Each row was made from one walk, in order. Every step used is in the known rows, and no mark comes twice. Write each row's walk.
Known rows
nabe -> nobeteb -> tuto: [ 10  32   8  10  -9 -36 -24 -16  87   3  -3  31 -11 -31 -24  -9 -31 -55
  11 -69  -5   5 -14 -19   0  24 -30  29   2  -9  -1 -14  -1  -6  40   6
  -5 -20  14  55  38]
puni -> tuto -> bovabe: [ 34 -21  -2   8 -35 -24  29   8  70  -5  11 -45 -44 -39 -31  20 -17 -13
 -12 -35  -2  24  -7 -27  28  17  29  30  24 -23  33 -17   1  22  -8 -61
 -11  13 -46  25   2]
bozafi -> buziv -> nabe -> bovabe -> tuto -> nobeteb -> satak: [  5 -11 -21   0 -21 -20  79   0 -15  19  12 -13  31 -19  15 -16  23  47
 -16 -28  -7 -35  22  -7  12  21 -16 -11  39 -20   1 -19 -18  14  -5  -6
 -15  -9  14   5  17]
tuto -> bovabe -> nabe -> nobeteb -> satak -> vepu -> kirav: [  4   3  45 -51 -27  -7 -23  47  17  35 -14   6  -5 -35   6  18 -11 -36
  11  -1  12  11  10   3  60  38  24  24   1  38  14  -5  27  23 -40   6
 -50 -33  -2 -31  -1]
sesok -> puni: [  5   1  14  -3 -32 -19   4  29  78   7   5  -4 -22 -49 -22  12 -23 -29
  39 -45  28  45  30 -29  -3 -14  38  41  -7  -6   4  23   2  13   7  27
  10  16  15  -3  -3]
puni -> tuto: [ 25  -4 -13  13 -44 -17  -9 -12 103 -26  35 -41 -52 -26 -25  22 -38  -8
  21 -33  -2  42  -1 -18  26   6   1  40  26 -36   6 -16 -16  -1  -8 -56
  -2  36 -24  26  -1]
bozafi -> buziv -> nabe -> bovabe -> tuto -> nobeteb -> satak -> vepu: [ 18  -8 -19 -27 -14 -51  26   3 -10  58   0 -17  45 -25  -5  15  24  43
  15 -30  -8 -39  23  -7  43  17 -18  -1  51  -4 -22  12 -20  30 -17  17
 -25 -28  22  -4 -11]
nobeteb -> satak: [ 23  -1  21  13 -57  -8  44  11  42   5  -9  -8   9 -24 -23  -9 -34 -26
   9  -7 -21  -1  15  13  52  10   8  43 -16 -20 -40   1 -18   3 -23   0
 -27  11 -26   7  24]
buziv -> nabe -> nobeteb -> satak -> vepu -> kirav -> kesuder: [-17   4  13 -52 -27  -1 -10  22  45  23   3  12  31 -31   0 -11 -41 -20
  37   5   3  -6  -3  21  40  24  38  24 -28  25  -8  18  10  60  -6  33
 -39 -36 -22 -42 -25]
sesok -> puni -> tuto -> bovabe: [ 25 -14 -11   0 -37 -28  18  14  72  -6  19 -30 -20 -50 -20  17 -17 -18
  -1 -54  23  35   6 -36  21  -3  47  24  19  -4  52  -6   7  29   3 -46
   2  14 -19  10 -14]
kesuder -> kirav: [ 30  36  78 -28 -19 -53  29  33  72   4  -5 -20 -39 -35 -27   2 -19 -35
  53   0 -19  57   8 -14  33  25  21  62  21 -47  17  -9  -8   8  -2  15
 -27  16 -31  36  11]
satak -> bovabe -> tuto -> nobeteb: [ 44 -20   6  37  16 -10  38  20  45  20  17 -53 -54 -27 -23  18  20  46
   8  -8  36  26   5 -27  -7  12   2   6  41 -45   2 -16 -11  21  30 -16
 -21   1 -17  -8  14]
nobeteb -> satak -> bovabe -> tuto: [ 34   2 -14  36 -19 -36  43  25  69  13   7  -4 -27  -2 -31   5 -39  58
  16 -11   6  34  18 -10  19   1  -7  40  17  -2 -10 -24 -25  35  -9 -29
  -3  -7 -27  -6  15]
sesok -> puni -> tuto -> nobeteb -> nabe -> bovabe: [  0  25 -26 -15 -12 -13  11 -21  47  -8  39 -39  31 -52 -13   6   3  17
 -35 -45 -29 -10  -1 -28 -14   3  -6  -9   8 -15  47  -8  27   4  -3 -31
 -17  -6  16  20 -26]
bovabe -> tuto -> nobeteb -> nabe -> buziv: [ 10  27  11  -8  26 -22  31 -21  34  25   9 -37  -9 -34   0  11   2  31
 -52 -17 -25 -19   9 -11 -22  11 -33  -6  24 -30  29  -3  25  12   2 -30
 -13 -17  13  43  10]
tuto -> bovabe -> nabe -> nobeteb -> satak -> vepu -> kirav -> kesuder: [-15   2  19 -67 -26  -8  23  43  37  24 -12  23   1 -43   8  -8 -33 -11
  18   1  19  10 -11  12  29  12  60  26 -23  41  19  27  34  51  -5   6
 -42 -39 -42 -50 -11]
bozafi -> buziv -> nabe -> nobeteb -> satak -> bovabe: [ 15  -6 -11  32 -20 -25 -17  15  28  26  17   7  12  -8 -55  -2  -6  10
  26 -23 -30 -38  -2 -26  46  15 -21  16   5 -34 -28 -13  -6  20  -9  24
 -12 -26 -24   3  -2]
kirav -> kesuder: [  1  -7  10 -10 -38 -17  51  25  88   6  -5 -15 -36 -40 -33  -3 -51  -3
  37  -7   2  22  -8   5 -11  -4  44  54 -24 -22 -17  41   6  29  18  15
 -11   0 -61 -15  10]
sesok -> puni -> tuto -> bovabe -> nabe: [ 24 -20 -48 -24 -20 -21  58  19  75 -18  11   4 -65 -43   8   6   5  -4
 -20 -55  31  66  14 -45  -1 -19  38   6  30  18  61  -4  11  25  -3 -35
   6   0 -19 -16  16]
buziv -> nabe: [ 23 -22  -3   7 -11  -1  23  -6  65   2   2 -20 -33 -24 -18   3   4 -27
  11 -26 -20  17  19 -16  17  26 -11   7   8 -24 -23 -12 -18  39 -12  41
  -9 -17  -9   4  21]
nabe -> bovabe -> tuto -> nobeteb: [ 15   7   2  -2  17 -30  69   3  29   7   1 -50 -40 -39  13  12  23  50
 -14 -22  11  22  10 -28 -36  13 -14   2  47 -41  20 -12  12   9  19 -44
 -15  -1  -4   8  10]
buziv -> nabe -> nobeteb -> satak -> vepu: [ 28  14  -3 -33  -9 -31 -19 -11  21  27 -19  10  39  -7 -16   7 -18 -26
  22 -25 -25 -23  13   0  65  11 -23  17  18  -1 -50  14 -12  39 -20  12
 -30 -43  -6  -2 -13]
bozafi -> buziv -> nabe -> bovabe -> tuto -> nobeteb: [  3  -8 -17  -3  17 -34  61   5  15  24  13 -40 -31 -31  14   9  38  61
  -9 -37   9  -4  18 -40 -35  25 -27 -18  64 -36  22 -14  -1  14  15 -10
  -3 -10  18  11  12]
nobeteb -> nabe -> buziv: [  5  35  25  -8   0 -30   5 -16  58  23  -3 -28  -7 -36 -26  13 -23  -1
 -35 -20 -56 -20   6  -7  -5   8 -32  21 -11 -30   8  10  35   8 -22 -11
 -13 -15  -4  49  13]
vepu -> satak -> bovabe -> tuto -> nobeteb -> nabe -> buziv: [ 19  24  19  18  27 -28  11   1  48  28  23 -43 -20 -33 -32   8  21  39
 -38   7  -6 -25   8 -15  -6  19 -29   7  19 -22  34  -8  25   7   7 -53
 -15 -18   9  30  17]
nabe -> bovabe -> tuto -> nobeteb -> satak -> vepu -> kirav: [  2  11  46 -33 -25 -19 -13  38  16  43   3 -32  15 -41  13  24  -3  10
  22   8   9   7  16  19  46  40  17  24  10  23   9  -9  14  16 -32  -3
 -53 -10  19 -31 -11]
nabe -> bovabe -> tuto -> nobeteb -> satak -> vepu -> kirav -> kesuder: [-19  10  18 -51 -26 -20  37  39  33  34   9 -16  27 -45  14  -1 -26  38
  28  10  17   5  -3  23  14  16  48  26 -10  25  18  23  17  44   1  -3
 -46 -18 -18 -53 -24]
satak -> bovabe -> nabe -> buziv: [  6  22 -10  -5  19 -58  28  17  65  23  -7 -12 -78 -36 -19  26  22  33
  -2 -26 -25  27   2 -26 -15 -22 -34  18  13 -35  22  24  46   9 -20 -21
  -6 -19 -34  -9  19]

Which walk is each row?
[ 11  23 -15 -14  24 -25  -2   8  60 -12  -9  24 -77 -14 -19   8  -4  -1
   5 -30   0  37  -7 -51 -13  -8 -32  18  18 -27   3  -1  31  13   6 -14
  -1 -35 -43  -4   8]
satak -> bovabe -> nabe -> nobeteb
[  6  15   3 -34  16 -57  66  15  34  22 -28 -16 -70 -47   9  20  25   9
 -34 -35 -22  24   3 -28 -24 -12 -20  12  22 -18  42  20  52  18 -22 -40
  -7 -21 -30  10  28]
tuto -> bovabe -> nabe -> buziv
[ 10  20 -12   9   0 -22 -19 -30  86  -1   5  36   2 -26  -9 -17 -10 -61
   3 -71 -11  -1  -6 -19   3  29 -41   2   8  -5   5 -29 -15  21  40  25
  -3 -37  26  46  33]
buziv -> nabe -> nobeteb -> tuto
[ -3 -38   0  11 -35 -19  11  13  49  31   6 -17 -41 -24 -31   8   7  -4
  29 -38 -18 -11  23 -31  12  36  -9  13  28 -28 -22  -6 -23  16 -13  72
  12 -10   5  20  26]
bozafi -> buziv -> nabe
[ 33  -9   7  17 -24   5  77   1  14   3   3 -25  13 -23   7 -18   0  13
 -13  -4  13  -1  21   7  30   9  10  10  23 -22 -15 -18 -27  14   8 -26
 -27   8  -5   0  22]
bovabe -> tuto -> nobeteb -> satak
[ 18   0 -18  -1  -7  -8  87 -10  -2   2   7 -19  36 -20  24 -20  20  32
 -29 -16 -10 -15  19   2  16  12 -19 -17  26 -18   0 -25 -18  31  -4 -26
 -26 -12   1 -11  14]
buziv -> nabe -> bovabe -> tuto -> nobeteb -> satak
[ 32  12  -4 -25  -9 -49  29   6   7  38 -10 -28  37 -26  -6  21   7  30
  12 -16  -8 -14  17   5  42   2 -12  15  35  -6 -27  16  -9  24 -16 -21
 -38 -19  -1  -9 -10]
nabe -> bovabe -> tuto -> nobeteb -> satak -> vepu
[ -5  25   0 -27  11 -53  46   5  54  11 -18  -8 -76 -38  10  19  15  14
 -14 -32 -25  29  12 -22 -28 -17 -30  20  19 -28  22  25  42   0 -21 -25
  -1 -10 -23   8  32]
bovabe -> nabe -> buziv
[ 23   9  21   4  -7 -43  19   5  56  15 -20  10  -9 -45 -28  -1  -9 -56
 -17 -62  -6  -5 -16 -25   7  26   0  22  10  -4  28 -15  15  16  32 -12
 -13 -31 -14  51  30]
nabe -> nobeteb -> tuto -> bovabe
[ 37 -22  -4  18 -14  13  13 -13  60 -15  42 -70 -37 -40 -14  17  20  -8
   6 -21  23  18  -5 -20  21  16  17  -3  38 -64  11 -15 -14 -10  23 -47
 -21  32 -18  16   0]
puni -> tuto -> nobeteb
[ 44 -19  19  42   6  -9  33  32  57  15  22 -53 -64 -27 -31   9  33  34
  17  17  57  21  13 -29   1  27   9  14  40 -31   8 -14 -12   4  35 -46
 -13   8  -7  -7  27]
vepu -> satak -> bovabe -> tuto -> nobeteb
[ 24  17 -17  22   2 -39  25   8  58   4   6  12 -24   6 -20   0 -38  56
  10 -17   2  26  10 -20   9  -2 -25  37  21  -7  -6 -28 -11  37   0 -43
  -2 -19 -27   4   3]
nabe -> nobeteb -> satak -> bovabe -> tuto
[ 39  -7   4  14   1  29  40 -16  50   7  20 -34  -7 -23 -19  -6 -17  13
 -47  -8   7   4  15 -18  -6  27   2  -5  17  -9   7 -29 -15  16  13   7
 -21 -18  11  28  16]
bovabe -> tuto -> nobeteb -> nabe
[ 49 -11  -2  32   8  22  25  -4  57  15  29 -39 -10 -21 -42   1  -7  28
 -40  -4   3  -1   6 -18   5  24   3  -7  14 -17   8 -29 -13  25  12   7
 -24 -19   3  17   8]
satak -> bovabe -> tuto -> nobeteb -> nabe
[ 24  -1   0   3   2 -31  20  -6  53  13 -13  16   0 -40 -17  -8   3 -55
 -27 -65 -12 -10 -11 -25  10  36 -10   1  14   2  29 -27   4  34  29   6
 -10 -42  -4  45  30]
buziv -> nabe -> nobeteb -> tuto -> bovabe
[ 20  16 -39 -55 -13 -40  -7  -3  27   9   1  26  35 -24   1   9 -15 -15
   3 -51  17   8  12 -23  59 -19   9  13  31  27  10  15   4  37 -12 -38
 -15 -28  -2 -12 -33]
sesok -> puni -> tuto -> bovabe -> nabe -> nobeteb -> satak -> vepu
[ 38 -17  24  23 -33 -32  40  21  73  26 -14  -9 -16 -57 -37   3  -7 -44
  -9 -51  -1   5  -7  -8  15  31  21  29   0   2  21 -10  -3  17  18  12
 -18 -11 -12  38  42]
nobeteb -> tuto -> bovabe
[ -1   6  48 -37 -28   3 -56  21  26  32  -1  -2  20 -27   5  13 -18 -47
  31   4  -1  -4  15  11  72  46   9  18  -6  23 -15 -14  11  30 -35  32
 -47 -29  13 -22 -11]
buziv -> nabe -> nobeteb -> satak -> vepu -> kirav
[ 17   7  -1   1 -17 -16  82   0   2   2   3 -26  25 -24  14 -12   3  33
 -23 -13  -3  -8  13   6  14   7  -8   6  23 -23  -1 -16  -9   8  -1 -46
 -28   2  -8  -4  17]
nabe -> bovabe -> tuto -> nobeteb -> satak
[ -2 -13  15 -33 -47  13  -2  29  56  19  34 -30  25 -47  -4   2 -29  -3
  43  12  29   3  -8  29  51  19  73  25 -13  14   9  21   2  32   6  -2
 -49   4 -26 -48 -29]
puni -> tuto -> nobeteb -> satak -> vepu -> kirav -> kesuder
[ 16  -2 -16  -7  27 -22  71  -8  24   6  10 -45 -32 -31  22   6  35  46
 -20 -26   5  16  11 -27 -30  18 -26 -21  54 -38  20 -19   2  31  17 -25
 -13 -17   3   1  12]
buziv -> nabe -> bovabe -> tuto -> nobeteb
[  7  28 -17  -5  -3 -32   2 -13  86 -10  -4  52 -32 -31  -2 -17 -13 -44
  -1 -75   7  25  -7 -30 -16   9 -32  11  13   7  19 -16  -1  -5  37   4
  -2 -28  15  33  50]
bovabe -> nabe -> nobeteb -> tuto
[ 32 -22 -13  -6 -18 -22  74  24  73   8 -15  19 -62 -48 -11  -3  15 -26
 -26 -57  19  46   2 -25  -6   7  14   8  16  22  39  -9   3  16  12   9
 -10 -24 -17   4  63]
nobeteb -> tuto -> bovabe -> nabe
[ 48 -10  14  36  -3  20  18  11  63  12  34 -39 -15 -23 -51  -8   5  20
 -32  14  28  -5  13 -18   9  36   5   8  12  -3   8 -29 -16   9  20 -19
 -21 -15  10  16  27]
vepu -> satak -> bovabe -> tuto -> nobeteb -> nabe
[ 10   1 -33   1 -42 -16 -19  -5 107 -26  49 -18 -26 -38 -17  16 -36 -15
  33 -55  28  53  20 -33  20 -16  31  33  20  -8  31  -4 -12   8   6 -40
  14  39   7  11 -20]
sesok -> puni -> tuto
[ -3  34  -9 -16  -2 -70  59   2  65   3 -11 -12 -50 -22   6  17 -35  68
  -3 -37 -19  43  19 -28 -43  -1 -35  44  32  -9  18 -11  11  23 -15 -54
   7  -7 -14  17  16]
nabe -> bovabe -> tuto
[  7  23 -13  -2   4 -46  39  13  46  21  -3  -3 -40 -32 -10  13  19  30
 -11 -21 -30   9   5 -12   6 -23 -34  12   6 -26  17  18  37  12 -27 -25
 -12 -16 -33 -12  23]
nobeteb -> satak -> bovabe -> nabe -> buziv
[-11  -8  44 -35 -41 -11  -6  51  78  34   1 -21 -22 -50 -23  15 -48 -14
  62  11  19  27  -2  21  24  22  66  53 -29  16  -9  39  16  35  -3  40
 -39 -10 -35 -41 -14]
satak -> vepu -> kirav -> kesuder
[ 15  22 -24  17   4 -31 -13  -5  94   0   6  48 -33 -28 -25 -10  -4 -30
   8 -69   6  27 -13 -30  -7   9 -30  11   8   2  17 -15   3   4  38  12
  -3 -33   6  23  37]
satak -> bovabe -> nabe -> nobeteb -> tuto
[  4  17 -39 -35 -20 -15  34  -9  24 -30   8  40  22 -18  25 -24 -16 -19
 -30 -52  11  13   8 -27  28 -22   8   3  14  13  34 -14   9  20  -2 -62
  -1 -13 -15  -2  -5]
sesok -> puni -> tuto -> bovabe -> nabe -> nobeteb -> satak
[ 33  11  -7 -49  -6 -44  12   7   9  28 -32  19  15 -21 -10  11  -9 -19
  -1 -28  -8  -7   8 -12  54   0  -4  21  25  12 -22  19  10  30 -21 -13
 -31 -44 -25  -8  -1]
tuto -> bovabe -> nabe -> nobeteb -> satak -> vepu
[  5  15  -5 -20   9 -62  57   6  51  25 -20   4 -50 -53   9  10  28  -2
 -37 -55 -16  18   1 -20 -23  -6 -24   5  17  -4  50  14  41  12  -4 -29
  -6 -24 -10  22  43]
nobeteb -> tuto -> bovabe -> nabe -> buziv
[  8  22 -19 -11 -11 -12  20 -26  43  -4  30 -50  16 -44 -20  10  -2  20
 -42 -30 -47 -16  -9 -21  -9  17 -22  -3   9 -33  29 -15  26  -4 -11 -44
 -28  -7  -6  34 -16]
puni -> tuto -> nobeteb -> nabe -> bovabe
